Each row was made from one walk, in order. Every step used is in the known rows, and no mark comes twice. Write each row's walk.
Known rows
s > u > d > r > v: [ 16  -6  -7  12 -14  13  -9   2 -17   4   8   5  -9  10  -2  19 -30  22
   4 -12]
y > x > u > s > r: [-13   6  -1  10  -2  18   0  -2 -20  21  -2   8  -2   7   1  21  19  11
 -17 -17]
u > s > r: [-12   1   4   8   2  29  -9   4  -2  17  11   7  -6   6  -4  18  -5  25
 -11 -15]
v > u > s > r: [ -9   3   6  15   9  32 -14   2  -8  17  11   3  -3   4  -8  17  -7  18
  -8 -18]
s > r > d > u: [-17  -7   9  25   8  16  -2  -2  -4  12   2   3  -2  -7   1  21  -6  22
 -13  -9]
v > r > d > u: [ -5   1   1  37   7  15   6 -12  -9   9  -1   0   0  -8  -1  19   3  21
  -6  -9]
s > u: [  5   1   5  12 -13  13  -7  -3  -8   9   7  10  -5  -1   0  17 -12  14
  -9 -11]
x > r > v: [ -9  -6  10  19   3  19  -7 -11 -11  10   7  10  -7   8  -7  18 -11  24
 -13 -11]
d > r > s: [ 12   3  -9  14   2  17   1 -16  -8  13   4   8  -5 -10   1   0  -5  29
  -2 -15]
r > d > u: [ -4  -1   7  28   7  16   2 -10  -6   8   5   6  -5  -8  -1  18   3  17
 -18  -9]
y > x > u > s > r > d: [-14   4  -1  15  -3  19  -1   0 -21  22  -5   6  -3   0   2  28  31  11
 -24 -17]
d > r: [ 13  -2   0  20   2  17  -8 -14  -7   8   6   7  -3  -2  -2   7  -6  29
  -8 -16]
x > r > s > u > d: [ -5   1   9   4 -16  17   2  -8 -21  16   2  10 -10  -2   1  13 -34  18
  -1 -10]
d > u > s: [ -2   5   6  18   6  24   4  -9  -1  12  12   8  -4   5  -3  18   3  15
 -17 -11]
v > u: [  2   5   6  25  10  22 -12  -9 -13  10  13   6  -5  -2  -6   8 -11  14
  -6 -17]
s > u > d > r: [ 16  -2   0  12 -14  14  -8  -4 -15   6   6   6  -8   3   0  13 -30  22
   1 -14]
x > u > d > r: [ 14  -2   1  17   0  11  -2 -13 -31   9   8   7  -8   3   1   9 -25  20
  -3 -16]
v > r > d: [ -2   2  -2  30   1  19  -3  -8 -12  10   1   3  -4  -9  -1  15   1  25
  -5 -13]
x > r > d > u: [-12  -6  18  30   7  16   1 -20 -10  11   0   6  -3  -4  -3  21  -2  20
 -24  -8]
x > r: [ -8  -3  17  18   2  21  -7 -17 -10  12   5  11  -5   2  -4  12 -14  25
 -17 -13]

Write each row's walk
[-11  -2  16  25   5  23   4 -16  -6  15   4   7  -4   3  -6  28  10  19
 -30  -9] | x > r > d > u > s
[ 11   5  -7  10   0  21   1  -9 -16  12   7   7 -10  -6   2   0 -26  28
   6 -16] | u > d > r > s
[-16  -5   1  15   7  23   0   5  -3  13  12   4  -4  12  -5  25  -4  21
 -10 -10] | d > u > s > r > v
[-12  -4   3  16  11  28 -16  11 -22  10  13   1  -9  10  -7  16 -39  19
   9 -16] | s > r > v > u > d
[-13  -7   1  14   4  20 -11   6  -7  11   9   6  -6   6  -4  18 -16  26
  -2 -12] | s > r > v
[ -8  -5  17  23   2  20  -7 -15 -11  13   2   9  -6  -4  -5  21  -4  25
 -23 -12] | x > r > d
[-12  -3  -2   7   1  28  -8  10  -3  15  12   7  -7  12  -6  24  -6  25
  -9 -13] | u > s > r > v
[  3   7  -2   2 -15  18   1   0 -17  13   8   9 -12  -5   3   8 -31  14
   7 -11] | r > s > u > d
[ -2   3   5  24   4  23   3  -7  -2  11  10   6  -6  -2  -3  23  14  16
 -24 -10] | r > d > u > s
[ 11  -5  -7  20   3  15  -8  -9  -8   5   9   6  -5   5  -4  12  -5  29
  -6 -15] | d > r > v
[-10  -5  -2   8  -2  18  -2   5 -19  17  12   6  -6  12  -3  27  -4  17
 -11 -13] | x > u > s > r > v
[-10  -1   5   9   0  20  -2  -1 -19  20  10   7  -5   5  -1  22  -3  17
 -14 -16] | x > u > s > r
[  1   3   2  20  10  26 -12   3 -23   6  17   3 -12   8  -8  12 -30  14
   5 -17] | r > v > u > d
[ -1   9   1  19  -1  10   1 -14 -24  13   0  10  -3  -1   4  11  17   6
 -15 -16] | y > x > u
[  2   6 -11  16 -15  12   6  -6 -13  14  -2   6  -3 -11   3  10  -8  19
  10 -11] | v > r > s > u
[ 13   6  -7  18   8  24  -5 -10 -23  13   7   2  -8  -7  -2  -2 -28  21
  10 -19] | v > u > d > r > s
[ -9   2   8  12   2  20   2 -19 -12  16   2  12  -6  -6  -2   6 -11  24
 -10 -12] | x > r > s
[ 14   3   1  23  10  23 -14  -8 -22   7  10   2  -7   2  -6   6 -30  22
   3 -20] | v > u > d > r
[-12  -6   2  20  11  23 -16   6 -13  11  12   2  -4   4  -7  16 -17  20
   2 -16] | s > r > v > u
[ -9   9   5   5 -16  16   3 -10 -23  17  -9  10  -8  -1   3  12 -11  11
  -3 -12] | y > x > r > s > u > d
[  4   3   7   8 -14  18  -7   3 -16   8  10   8 -11   4   0  15 -32  13
  -1 -12] | s > u > d
[ -9   0   4  20   8  31 -14   6  -9  17   9   1  -4  -2  -8  24   2  19
 -15 -17] | v > u > s > r > d
